Each row was made from one path, in order. Every step used is in the known rows, and no mark comes twice. Write each row's path.
Known rows:
V/A: [-0.77 -3.70 -0.39 -4.59 -0.49 -3.04 -2.31  1.45  0.91  0.91  1.17 -0.38
  1.39 -1.09  3.05  1.32 -1.47 -3.04  0.62  2.92 -0.83  0.16 -0.40  1.94
 -2.54 -0.62 -2.27  0.14  0.25 -0.24 -0.06  2.32]
H/A: [ 2.27 -0.93 -2.60  1.48  0.78 -4.85 -0.47  0.63  2.16  1.75 -0.15  0.91
  1.84 -1.28  3.55  1.07  1.17  0.92  0.65  2.20  0.50 -1.40  2.52  1.01
 -2.15 -2.69  0.80 -1.17  0.96  1.20  0.49  1.18]
A/E/S: [ 2.88  0.23  1.09 -1.69 -4.35 -0.25  2.89 -0.63 -1.10 -2.51  1.05 -2.35
 -1.04 -2.03 -2.37 -2.96 -0.70 -0.69 -1.98 -4.20  2.03  1.45  2.07  1.49
 -1.83  0.96  3.67 -0.33 -2.13  0.89 -3.15  0.19]
V/U/E/T: [ 1.25  2.01  0.53  0.70  2.16 -3.56 -1.33  6.05 -1.67  0.79  4.63  3.95
 -2.36  0.58  4.89 -2.63 -3.65 -1.48  1.08 -2.29  0.52  1.46  3.92  1.63
 -4.50  1.86 -0.30 -2.46 -2.01 -4.42  0.15  3.29]
W/A/V/U/E: [ 4.20  4.39 -3.17 -2.36  1.29 -2.93  1.37  2.45  4.08 -2.83  0.72  2.42
  1.84  1.86  0.82 -1.30  1.23  0.06  2.56  1.53 -0.37  2.56 -1.72 -0.83
 -1.96  3.24 -3.49 -2.40 -4.92 -2.23 -0.72  0.36]
H/A/V/U/E/T: [ 5.19  0.81 -2.34 -1.95  3.48 -6.59  0.78  2.67  3.76  0.06  2.76  3.11
  2.00 -2.85  3.23 -1.47 -2.37 -0.09  0.66  0.64  3.39 -0.48  2.20  0.95
 -4.40 -2.07 -0.52 -2.93 -2.31 -1.95 -1.27  3.40]
E/U/V/A/W: [ 1.37  1.40 -0.16  0.44  1.55  0.07 -3.01  0.52  3.06 -1.54  2.43  5.42
 -0.67  0.54  2.98  1.08  1.76 -2.86 -1.98 -0.58  3.53  3.42 -0.57 -3.02
 -5.32  1.43 -1.21 -4.21 -3.16 -1.00  0.14  5.59]
S/W/A: [-1.99  5.30 -3.23  0.74  2.59  0.29 -3.64  0.68  2.55  0.31  1.14 -3.94
 -0.68  5.81  2.01  1.82  3.54  1.91 -3.69  1.42  0.66 -1.39  4.11 -0.09
 -0.45  1.33 -0.64 -0.90 -0.41  2.56  1.28 -2.71]
A/V/U/E: [ 4.47  2.43 -0.66 -4.12  2.63 -0.31  1.85  2.36  1.05 -2.16  3.30  3.53
 -0.34 -2.63 -0.43 -2.90 -3.80 -3.23  0.87 -2.06  3.59  1.04 -2.75 -0.06
 -2.29  2.24 -1.20 -1.43 -5.63 -3.21 -1.95  2.11]
U/E/S/W/A: [ 1.65  3.28 -1.34 -1.10 -1.25  0.33 -1.55  2.82 -2.24 -2.44 -1.41 -3.57
 -2.93  4.33  4.37 -0.41  4.62  1.07 -2.72 -0.54  1.17  3.41  6.18  2.81
 -1.84  2.37  2.55 -0.31 -1.90 -1.54  0.49  1.13]
S/W: [-2.52  3.00 -1.27  0.58  2.71  2.20 -3.88 -0.15  0.54  1.04  2.49 -3.77
 -1.80  3.39  0.88  1.33  1.01  0.30 -4.70 -0.75  2.80 -2.81  3.79  0.84
 -0.12  0.06  1.46  0.34  0.37  2.39  0.74 -1.95]
E/A: [-0.10 -1.16 -1.28  0.68  2.09 -4.62 -3.08 -2.06  2.60  4.21 -0.61 -1.91
  1.79  2.11  2.19 -2.24 -0.94  2.54 -2.40  2.85  0.30  2.08  0.45 -0.83
 -2.87 -4.99  1.15  1.29  0.49  2.14  1.76  2.78]
W/A/V: [ 3.33  3.47 -2.81 -2.69  1.16 -2.44  2.21 -0.07  5.65 -3.43 -1.23  0.26
  3.00  1.57 -1.36 -0.55  2.22  1.86  1.37  2.57 -0.60  1.61 -2.63 -1.53
 -0.12  2.09 -4.00 -1.56 -3.85 -0.60 -1.29 -0.69]
E/A/V/U: [ 2.51  0.80 -1.66 -1.58  3.84 -4.72 -1.32 -1.43  5.07  3.29  2.60  0.94
  1.47  0.15  0.64 -4.05 -4.62  0.04 -2.27  0.94  3.33  1.83 -2.84 -0.92
 -4.24 -4.67  0.25 -0.15 -2.33  1.05  0.43  3.28]
U/V/A: [ 0.93 -2.41 -1.10 -1.94  1.81 -0.83 -3.05  1.11 -1.65 -4.12  1.37  1.73
  0.43 -3.16  3.35  0.67  2.79 -4.61  2.02  1.03 -0.77  1.01 -0.48  0.58
 -3.07  3.79 -1.90 -2.28 -1.10 -1.66 -0.72  2.22]
S/W/A/E/U/V: [-0.41  5.96 -2.65  1.15  2.42  0.68 -3.63  0.55  2.54 -1.74  1.96 -2.79
 -0.88  4.50  1.89  0.90  3.70  0.72 -3.46 -0.26  1.71 -0.77  5.42 -1.35
 -1.15  3.30  0.11 -1.74 -3.23  2.23 -0.70 -0.97]
S/W/A/V/U/E/T: [ 0.14  6.15 -2.76 -1.02  4.96 -1.38 -3.32  2.75  3.91 -1.06  3.30 -2.40
 -0.44  4.50  2.01 -0.50  1.05  1.67 -3.51  0.36  2.43 -0.68  4.61  0.47
 -1.79  2.36 -1.46 -2.01 -2.94 -0.31  0.02 -0.61]
U/E/S/W: [ 1.22  2.25 -0.45 -1.75 -1.31  1.04 -1.81  2.39 -3.63 -1.62 -0.89 -3.79
 -3.80  2.98  3.76 -0.30  3.42  0.37 -3.43 -1.69  2.34  2.78  5.83  3.43
 -1.80  1.62  3.31  0.48 -1.65 -1.58  0.42  1.65]

Which path is each row?
[ 1.28  2.74 -1.31  0.57  1.73 -3.51 -3.03  4.42 -2.22  3.73  3.27  3.76
 -0.94  0.60  4.77 -1.70 -2.71 -2.43  0.74 -1.89  1.19  3.37  1.21 -0.07
 -6.33  1.10  0.53 -1.47 -3.58 -2.07  2.48  4.32]
V/U/E/A/W
[ 0.10 -1.09 -1.08 -2.09  1.40 -0.51 -3.49  1.08 -1.90 -3.82  1.30  2.67
  1.77 -3.84  1.95  1.74  3.06 -4.89  1.94 -0.29  0.03  1.98 -1.42 -0.29
 -4.11  4.81 -3.05 -2.46 -2.51 -1.14  0.39  2.79]
U/V/A/W
[ 2.04  0.32 -1.17 -4.43  2.14 -3.12 -2.68  0.61 -1.81  0.15 -2.77 -1.93
  1.27  0.72  3.66 -2.61  0.99  0.88  0.36  2.73  0.85  3.78  2.00 -0.20
 -2.29 -0.60 -0.10  2.16 -4.10 -1.61 -0.54  5.19]
U/E/A/V
[ 2.50  2.27  0.01  2.66  1.85  1.64 -1.35 -0.68  2.74 -2.23  1.88  5.15
 -2.52  1.76  2.66 -0.35  2.03 -1.42 -1.84 -0.88  3.13  2.56  0.64 -3.38
 -2.74  0.73  0.62 -4.15 -2.46 -1.34 -0.49  3.94]
E/U/V
[ 3.16  3.67 -2.30  0.38 -0.84 -2.45  0.16  0.71  3.10 -3.58 -0.72  1.09
  1.40  2.18  1.12 -0.49  3.52  1.34  1.79  1.14 -1.41  2.66  1.88 -2.78
 -2.13  3.48 -1.53 -2.95 -4.57  0.31 -2.11  1.39]
W/A/E/U/V
[ 4.36  0.03 -2.00  1.08  0.28 -4.70 -0.62  0.35  1.98 -0.63  1.11  2.19
  1.50 -2.67  3.15  0.05  1.45 -0.23  0.61  0.33  2.16 -0.60  4.21 -0.99
 -3.77 -0.94  1.89 -2.82 -2.58  1.36 -2.42  3.81]
H/A/E/U/V
[ 5.01  4.87 -2.79 -1.92  0.19 -2.70  2.67  2.13  4.79 -3.04  0.83  2.22
  0.55  2.00  1.07 -2.19  1.46  0.09  0.87  0.49  0.46  3.26 -1.64 -0.11
 -2.51  2.63 -2.01 -3.12 -4.76 -2.24 -0.71 -0.02]
W/A/V/U/E/S
[ 3.10  5.37 -1.92  0.79 -0.35  0.35  1.27  0.26  4.82 -1.28  3.98 -2.02
 -3.49  4.67  0.40 -1.81  1.36  0.14 -7.47 -3.13  5.33  1.63  1.69  2.60
 -3.14 -0.10  3.17 -3.55 -0.31  1.01  1.09 -2.54]
E/S/W/A/V/U
[ 2.23 -0.31 -1.86 -2.71  3.42 -4.03 -1.12 -2.85  5.37  2.27  0.00 -1.31
  2.89  0.21 -0.69 -3.31 -2.67  1.60 -2.50  2.40  2.85  2.48 -2.41 -1.13
 -2.60 -4.92  0.09  1.07 -1.83  1.79  0.07  3.17]
E/A/V
[-1.55  0.68 -1.21  0.06  2.20 -4.41 -3.26 -1.83  2.10  4.76  0.06 -0.74
  3.69  0.96 -0.26 -0.83 -0.63  1.45 -3.13  0.86  1.77  3.99 -1.60 -2.22
 -4.56 -3.57 -0.06  0.72 -0.93  3.30  3.64  4.01]
E/A/W
[ 4.35  2.48 -0.92 -3.30  2.60 -0.10  2.74  1.13  3.53 -1.49  4.73  4.15
 -0.09 -2.70 -2.34 -2.86 -4.87 -3.45 -0.03 -2.29  4.43 -0.04 -4.62 -0.59
 -2.04  1.24 -1.39 -2.27 -4.22 -1.77 -1.58  0.25]
A/V/U
[-0.61  1.16 -1.05 -1.95  1.19 -3.22 -4.34  1.77 -3.53  1.83 -2.59 -1.53
  1.89  0.91  3.57 -0.73  1.97  1.20  0.18  1.57  0.31  5.06  2.57 -0.59
 -3.74  0.13  0.21  2.25 -3.77 -0.19  2.00  6.26]
U/E/A/W
[ 0.63  2.66 -0.89  1.12 -1.57  2.07  0.33 -0.81  1.97 -0.23  2.83 -3.72
 -3.76  3.82  0.02 -0.77  1.61  0.69 -7.87 -3.48  4.88  1.04  3.17  3.28
 -2.08 -1.54  5.01 -1.71  1.90  2.00  1.36 -2.04]
E/S/W
[ 1.48  4.26 -1.76  1.69 -1.91  0.72  0.71 -0.20  3.88 -1.07  1.84 -3.60
 -2.93  5.52  0.79 -0.73  3.52  1.71 -7.33 -2.07  3.40  1.67  3.18  3.03
 -2.01 -0.50  3.77 -2.62  1.02  1.47  1.57 -2.70]
E/S/W/A
[ 3.09  2.81 -1.82 -0.30 -3.28 -2.87  2.27  0.55  2.86 -3.16 -1.06 -1.66
  1.28  2.23 -0.57 -1.16  3.32  1.99  0.46  0.14 -1.63  2.84  1.61  0.02
 -1.85  2.33  0.09 -1.60 -2.77  0.89 -1.94 -0.98]
W/A/E/S
[-1.54  5.27 -2.60  0.04  1.56  0.09 -3.05  0.69  1.90 -1.03  1.15 -4.87
 -0.28  4.35  0.87  1.36  2.64  1.35 -2.75  0.09  0.62 -1.84  5.02 -0.11
 -0.23  2.45  0.01 -0.26 -2.42  2.98 -0.75 -2.14]
S/W/A/E
[ 2.87  1.28  0.74 -0.14 -0.78  0.52 -0.33 -0.15 -0.39 -3.20  1.30  1.64
 -0.99 -1.92 -0.39 -1.59 -0.04 -1.65  0.08 -2.86  2.16  1.23  2.03 -2.60
 -2.42  2.45  1.24 -1.80 -5.16  0.08 -3.95  3.58]
A/E/U/V
[ 0.26  6.54 -3.55 -1.28  3.75 -0.16 -3.07  2.00  2.72 -1.01  2.71 -2.51
 -0.71  4.51  2.21  0.61  1.95  0.01 -2.89  0.46  2.50 -0.68  3.25  0.17
 -1.23  2.85 -1.05 -1.25 -3.92  1.07  0.20 -1.15]
S/W/A/V/U/E
[ 0.77 -2.60  0.57 -5.26 -1.62 -3.00 -2.37  1.72  1.40  0.34  2.22 -0.10
  0.96 -1.56  1.95  0.14 -2.85 -3.78  0.31  1.06  0.53  0.81  0.93  0.09
 -4.03 -0.31 -0.98 -0.42 -2.97  0.42 -2.94  4.83]
V/A/E/U
[ 3.64  0.18 -2.69  0.24 -1.60 -4.39  0.64  0.03  1.45 -0.02  1.40 -1.99
  0.43 -1.57  2.11 -0.24  1.34  0.43 -2.44 -0.91  2.75 -1.53  5.21  2.23
 -3.39 -2.08  4.19 -1.49 -0.61  2.66 -1.43  0.91]
H/A/E/S/W
[ 1.43 -1.09 -0.87 -2.22  0.10 -0.09 -3.17  1.01 -1.97 -4.96  2.68 -0.65
 -0.70 -2.82  2.50 -0.21  3.01 -4.71 -0.08 -1.40  0.97  0.61  1.93  1.85
 -3.93  4.18  0.20 -2.40 -2.25  0.00 -2.33  1.46]
U/V/A/E/S/W
[ 2.25  3.48 -0.96  1.07  0.10 -0.61 -1.38  4.53 -2.20  1.15  4.86  2.09
 -4.79  2.44  4.81 -1.72 -1.62 -2.68 -1.93 -4.23  2.89  1.98  3.40  2.71
 -4.90  2.03  2.91 -2.65 -2.08 -2.63  1.26  1.28]
V/U/E/S/W
[ 1.76  1.54 -1.02  0.93  1.87 -4.06 -2.67  4.01 -2.07  3.34  3.43  2.95
 -2.14  1.28  5.72 -2.37 -2.83 -1.88  1.21 -1.36  0.75  2.71  2.19  0.65
 -5.30  0.18  1.31 -1.24 -2.48 -2.05  1.39  3.52]
V/U/E/A
